What can hang from each mark:
k_433: k_396 k_675 k_709 k_738
k_709: k_396
k_738: k_167 k_433 k_622 k_675
k_675: k_167 k_622
k_739: k_622
k_622: k_675 k_738 k_739
k_170: k_709
k_396: k_433

Known rows, with every way that one mark hangs from another:
k_709{k_396{k_433}}: [ 1.44 -0.26 -0.18  0.69  0.92  0.18 -1.74 -1.15 -1.07 -1.40  0.45  2.08
  1.09 -1.22  1.07 -1.15  2.53 -1.64  0.33 -1.52  1.71  0.81 -1.81 -1.80]
k_738{k_433{k_396} k_622}: [ 1.62 -2.36 -0.43 -2.47  1.17  1.45 -1.34 -1.05 -0.03 -2.03  0.10  0.77
  0.30 -1.90  1.35 -2.11  3.26  0.81 -0.49 -0.69 -0.97 -0.51  0.64  5.65]
k_738{k_167 k_622 k_675}: [-0.12 -1.57 -2.86 -3.64  1.28  1.68  0.88 -2.22  0.84 -5.18 -1.53 -0.46
 -0.72 -2.43  1.65 -2.31 -0.38  3.31 -0.89  1.73 -1.91 -0.16  2.16  6.34]
k_738{k_622}: [-0.41 -0.78 -0.07 -1.95  0.15 -1.26  0.25 -0.52  0.32 -2.43  0.88 -0.59
 -0.18 -0.64 -0.05 -0.21 -0.31  1.37 -0.69  0.55 -0.73 -0.47 -0.26  4.71]
k_709{k_396{k_433{k_675 k_738}}}: [ 1.00 -1.04  0.33 -0.21  1.65  2.41 -2.56 -1.00  1.17 -1.72  0.35  2.20
  2.37 -1.32  0.72  0.48  0.76 -1.30  1.20 -1.37  0.86 -1.35  0.41 -3.37]
k_396{k_433{k_738}}: [ 0.55 -1.56  0.86  0.58  0.60  1.68 -1.26  0.63  2.24 -1.94  0.98  0.36
  1.46 -0.72  0.42  0.73  0.18 -0.15  1.56  0.38  1.52 -1.46 -0.31 -2.19]
k_738{k_433{k_396} k_622{k_675{k_167} k_739}}: [ 1.87 -2.61 -1.51 -4.75  2.52  3.47  0.52 -2.64 -3.19 -1.96 -0.22  0.34
 -0.93 -0.35  1.37 -2.14  6.24  2.21  1.84 -1.37  0.03  0.44  2.51  4.36]
k_170{k_709{k_396{k_433{k_675}}}}: [ 0.99 -2.21 -1.29 -0.06  0.96 -0.22 -0.19 -0.63 -1.76 -0.56 -0.36  1.29
  1.58 -1.22 -0.33  1.06  1.25 -3.36  0.26 -1.36  2.07  0.18 -1.39 -2.28]
k_739{k_622{k_675{k_167} k_738{k_433{k_396 k_709}}}}: [ 1.13 -2.25 -0.30 -3.06  3.29  2.57 -0.05 -2.12 -1.51  0.77 -1.82 -0.84
  1.79 -2.41  1.03 -0.45  1.97 -0.47  1.87 -1.96 -0.62 -2.08  0.45  1.02]
k_675{k_167 k_622}: [-1.98  0.22 -0.59 -2.86  1.76 -2.07  0.62 -0.69 -0.65  1.67 -2.14  1.51
 -0.26  0.12 -0.89  2.57 -4.12  0.09  0.89  0.61 -0.67 -0.13  2.87  2.92]
k_739{k_622{k_738}}: [ 0.44 -1.22  1.21 -1.05  0.96 -0.29 -0.19 -0.21  1.03  0.42  1.29 -2.47
  1.87 -2.50  0.01 -1.40 -0.53 -0.13  0.35 -0.83 -0.61 -1.36 -2.42  2.14]
k_738{k_433 k_622}: [ 0.80 -2.23 -0.29 -1.49  0.39  1.36  0.15 -1.61 -0.32 -2.90  0.32 -0.26
 -0.65 -1.25  0.38 -1.81  1.48  1.50 -1.17 -0.09 -0.90  0.00 -0.20  5.49]
k_739{k_622{k_675}}: [ 0.18 -1.51  0.46 -2.27  1.69 -0.45  1.05 -0.97 -0.98 -0.68  0.36 -1.44
  0.92 -0.87  0.44  0.97  1.89  0.81  0.47 -1.24 -0.04 -1.31 -2.40  0.63]
k_433{k_396 k_675{k_167} k_709 k_738}: [-0.96 -0.92 -1.96 -3.79  2.89  4.11 -2.45 -0.48  2.55  1.50 -4.20  2.82
  2.67 -0.01 -0.99  5.62 -3.96 -1.17  3.14 -0.06 -1.11 -6.49  7.14 -3.08]
k_739{k_622{k_675{k_167} k_738{k_433{k_396}}}}: [ 1.47 -2.53  0.70 -3.15  3.13  2.22 -0.16 -1.37 -1.37  0.73 -0.72 -0.82
  1.76 -2.54  1.89 -2.01  2.79 -0.06  1.44 -1.86 -0.99 -1.28 -0.31  1.64]
k_170{k_709{k_396}}: [ 0.68 -0.96 -1.53  0.15 -0.05 -1.44  0.70 -0.33 -2.87  0.84  0.32  0.89
  0.11 -1.12 -0.43 -0.38  0.91 -3.68 -0.77 -1.22  1.11  1.57 -0.51 -0.17]
k_739{k_622{k_738{k_433}}}: [ 1.11 -2.15  1.22 -0.79  1.11  1.47 -0.20 -0.96  0.68  0.20  0.94 -2.37
  1.66 -2.91  0.26 -2.54  0.51 -0.01 -0.03 -1.25 -0.82 -0.95 -2.41  2.67]
k_622{k_675 k_738 k_739}: [ 1.74  0.17  0.75 -1.02  1.55  3.46  1.20 -2.25 -2.08 -0.75  1.98 -3.71
 -0.61 -0.51  1.23 -3.27  6.24  1.11  3.91 -1.92  1.48  2.77  1.95 -1.38]
k_738{k_433 k_622 k_675}: [ 1.31 -3.27 -0.67 -1.85  1.23  2.65 -0.21 -2.24 -0.16 -4.23 -1.71 -0.86
  0.36 -2.08  1.49 -2.95  1.61  2.40 -1.17  0.09 -0.99  0.44  1.51  5.60]
k_675{k_167}: [-0.95 -0.18 -0.98 -1.61  0.77  0.10  0.77  0.10 -1.26  1.40 -1.98  1.82
 -0.06  0.75 -0.27  0.87 -2.50 -0.04  0.09  0.88 -0.66 -0.75  1.34  0.21]
k_170{k_709{k_396{k_433{k_738{k_675}}}}}: [ 1.33 -2.43 -1.27  0.23  0.88  0.11 -0.26 -0.17 -1.36 -1.04 -0.01  0.87
  1.46 -2.08  0.47 -0.52  1.06 -3.19  0.21 -0.79  2.07  0.88  0.15 -1.54]
k_622{k_675 k_739}: [ 1.05 -0.14 -0.51 -1.68  1.07  2.35  1.75 -1.98 -3.07 -1.11  1.17 -1.86
 -1.61  1.31  0.39 -0.46  5.81  1.66  2.88 -1.55  1.89  1.93  1.39 -1.73]

Rows:
[ 1.80 -1.61 -2.18  0.16  1.53  4.24 -0.95 -3.50 -1.69 -1.68 -4.00  0.85
  0.37 -1.75  0.71 -1.34  1.75 -0.53 -0.16 -1.53  0.52  0.19  3.11 -0.13] -> k_738{k_433{k_709{k_396}} k_675}
[-0.78 -1.11 -0.50 -5.41  3.16  2.82 -2.20 -0.03  2.58  1.87 -1.16  1.62
  1.96 -0.23 -0.62  3.63 -2.03  0.45  3.97 -0.46 -1.01 -3.44  7.00 -0.01] -> k_433{k_396 k_675{k_167 k_622{k_739}} k_738}
[ 0.39 -0.86 -0.59 -3.27  1.03  0.72  1.74 -2.12 -2.01 -3.39  1.68 -2.14
 -1.32  0.35  0.18 -0.53  4.22  2.71  1.72 -0.64  0.79  1.12  0.85  3.36] -> k_738{k_622{k_675 k_739}}
[-0.16 -1.72  0.26 -2.06  0.78  1.38 -0.61  0.05  2.51 -3.13  0.27 -1.08
  0.97 -1.61  0.88 -0.60 -1.66  1.78  0.10  1.10 -1.26 -1.20  3.50  3.44] -> k_433{k_738{k_622 k_675}}
[ 0.67 -1.61 -1.21 -2.91  0.67  1.10  0.63 -1.94 -0.54 -3.85  0.00 -2.19
 -0.28 -0.73  0.20 -1.85  1.89  3.24  0.81  0.23  0.53  0.87  1.80  4.84] -> k_738{k_622{k_739} k_675}
[ 1.16 -0.80 -0.02 -0.01  1.66  1.52 -2.22 -1.62 -0.20 -1.75 -0.41  2.21
  1.93 -1.07  0.76  0.23  1.78 -1.39  0.87 -1.64  1.31 -0.55 -1.10 -3.10] -> k_709{k_396{k_433{k_675}}}
[-1.42  0.21 -1.26 -3.47  1.43 -0.85  1.33 -1.29 -1.70  1.64 -1.05  0.35
 -1.19  0.86 -1.78  1.97 -2.21  1.06  2.22  0.13  0.53  0.77  3.17  2.86] -> k_675{k_167 k_622{k_739}}
[ 1.27 -0.87  0.39 -0.83  1.76  0.92 -1.41 -1.38 -0.36 -3.15  1.44  1.45
  1.25 -1.67  1.75 -0.85  3.01 -0.63  1.10 -1.34  1.00  0.27  0.10 -0.53] -> k_709{k_396{k_433{k_738{k_622{k_675}}}}}
[ 2.49 -0.74 -3.18 -1.04  1.50  7.39  0.28 -4.82 -1.57 -2.38 -1.14 -2.19
 -1.12 -2.98  0.83 -5.73  3.88  0.98  2.39 -1.28  0.61  1.99  4.10  1.34] -> k_622{k_738{k_167 k_433{k_709{k_396}} k_675} k_739}
[ 0.26 -2.07 -3.04 -2.15  1.41  4.09 -0.09 -2.50  1.75 -5.41 -1.00 -0.72
  0.29 -1.74 -0.20  1.11 -0.13  2.14  2.62  1.05  1.77 -2.28  2.57  1.26] -> k_396{k_433{k_709 k_738{k_167 k_622{k_739} k_675}}}
[ 0.99 -2.02 -0.92  0.45  0.36 -0.54 -0.06  0.09 -1.44 -0.37  0.98  1.12
  1.06 -1.68 -0.11  0.10  0.98 -3.65  0.16 -0.99  2.07  0.70 -0.75 -1.58] -> k_170{k_709{k_396{k_433{k_738}}}}
[ 0.71 -0.93 -0.64 -0.81  2.05  1.50 -1.88 -1.53 -0.86 -0.94 -1.42  3.30
  1.93 -0.71  0.56  0.78  0.33 -1.33  0.90 -1.21  0.90 -0.93 -0.45 -3.08] -> k_709{k_396{k_433{k_675{k_167}}}}
[-0.48 -2.22 -2.59 -2.87  1.73  4.81 -0.42 -2.48  2.76 -4.80 -0.68 -0.13
  0.90 -0.94 -1.19  3.54 -1.20  1.89  3.12  0.78  1.19 -4.32  2.21 -0.44] -> k_396{k_433{k_675 k_709 k_738{k_167 k_622{k_739}}}}
[ 0.67 -0.65  0.10 -0.71  2.13  0.25 -2.36 -1.89  0.14 -1.54 -0.41  2.08
  1.90 -1.38  0.42  1.16  1.06 -1.16  1.20 -1.87  1.24 -0.18 -0.37 -1.68] -> k_709{k_396{k_433{k_675{k_622}}}}
[ 0.41 -1.86 -0.93  0.32  1.38  2.87 -1.37 -1.02  2.02 -2.79 -2.07 -0.03
  1.87 -1.21  0.03  2.19 -0.95  0.00  2.28  0.27  2.21 -2.56  2.11 -2.67] -> k_396{k_433{k_709 k_738{k_675}}}
[-0.25  0.21 -1.98 -1.11  1.69  2.46 -1.37 -2.92 -0.13 -0.44 -3.16  1.69
  1.47 -0.16 -1.43  3.84 -1.50 -1.45  1.22 -1.60  0.21 -3.09  2.63 -3.24] -> k_433{k_675 k_709{k_396}}
[ 0.11 -0.54 -2.00 -2.32  2.32  2.66 -2.55 -1.40  1.46  0.56 -3.81  1.66
  2.32 -0.28 -0.72  4.58 -0.31 -1.05  2.47 -1.29  0.13 -4.67  3.67 -2.62] -> k_433{k_396 k_675 k_709}
[-0.83 -0.78 -0.61 -4.51  3.43  0.30 -2.32 -0.47  1.33  1.98 -3.39  2.93
  2.20 -0.36 -0.12  3.72 -2.11 -0.25  2.34 -0.66 -1.26 -2.91  4.33  0.54] -> k_433{k_396 k_675{k_167 k_622}}
[ 0.29 -3.00 -1.49 -4.08  1.48  4.26  0.79 -2.80 -1.21 -2.44 -0.87 -0.06
 -0.38  0.14 -1.09 -0.15  0.85  2.82  0.79 -0.10 -0.76 -1.25  1.79  3.78] -> k_738{k_433{k_675{k_167}} k_622{k_739}}
[-0.91  0.20 -1.98 -2.32  2.36  1.49 -0.99 -2.29  0.32 -0.04 -3.54  1.61
  0.99 -1.38 -0.67  2.72 -4.45 -1.07  1.67 -0.41 -0.27 -1.80  7.21  0.32] -> k_433{k_709{k_396} k_738{k_675{k_167 k_622}}}
[-1.31 -0.15 -1.98 -2.58  2.16  3.97 -1.21 -1.96  0.86  0.63 -3.44  2.93
  1.79  0.04 -1.64  4.84 -5.17 -1.51  1.87 -0.38 -1.01 -4.89  5.95 -3.67] -> k_433{k_675{k_167} k_709{k_396} k_738}
[ 0.21 -2.27 -1.11 -0.98  1.54  2.08 -1.16 -1.25  2.22 -4.45 -1.59 -0.30
  1.82 -1.61  0.03  2.15 -1.12  0.83  1.87  0.58  1.73 -2.82  1.95  0.30] -> k_396{k_433{k_709 k_738{k_622 k_675}}}
[-1.11 -0.94  0.11 -2.34  1.75  0.90 -0.42  0.02  1.89 -0.01 -1.89  0.33
  0.94 -1.02  0.31  1.15 -4.13  0.73  1.17  0.98 -1.21 -0.89  5.54  1.49] -> k_433{k_738{k_675{k_167 k_622}}}
[ 2.73 -0.72 -2.58 -2.42  2.69  7.44  0.70 -4.55 -2.16 -1.66 -0.15 -2.22
 -1.60 -2.05  1.77 -4.07  7.91  1.11  4.35 -2.15  0.82  1.42  4.32 -0.03] -> k_622{k_675 k_738{k_167 k_433{k_396 k_709}} k_739}
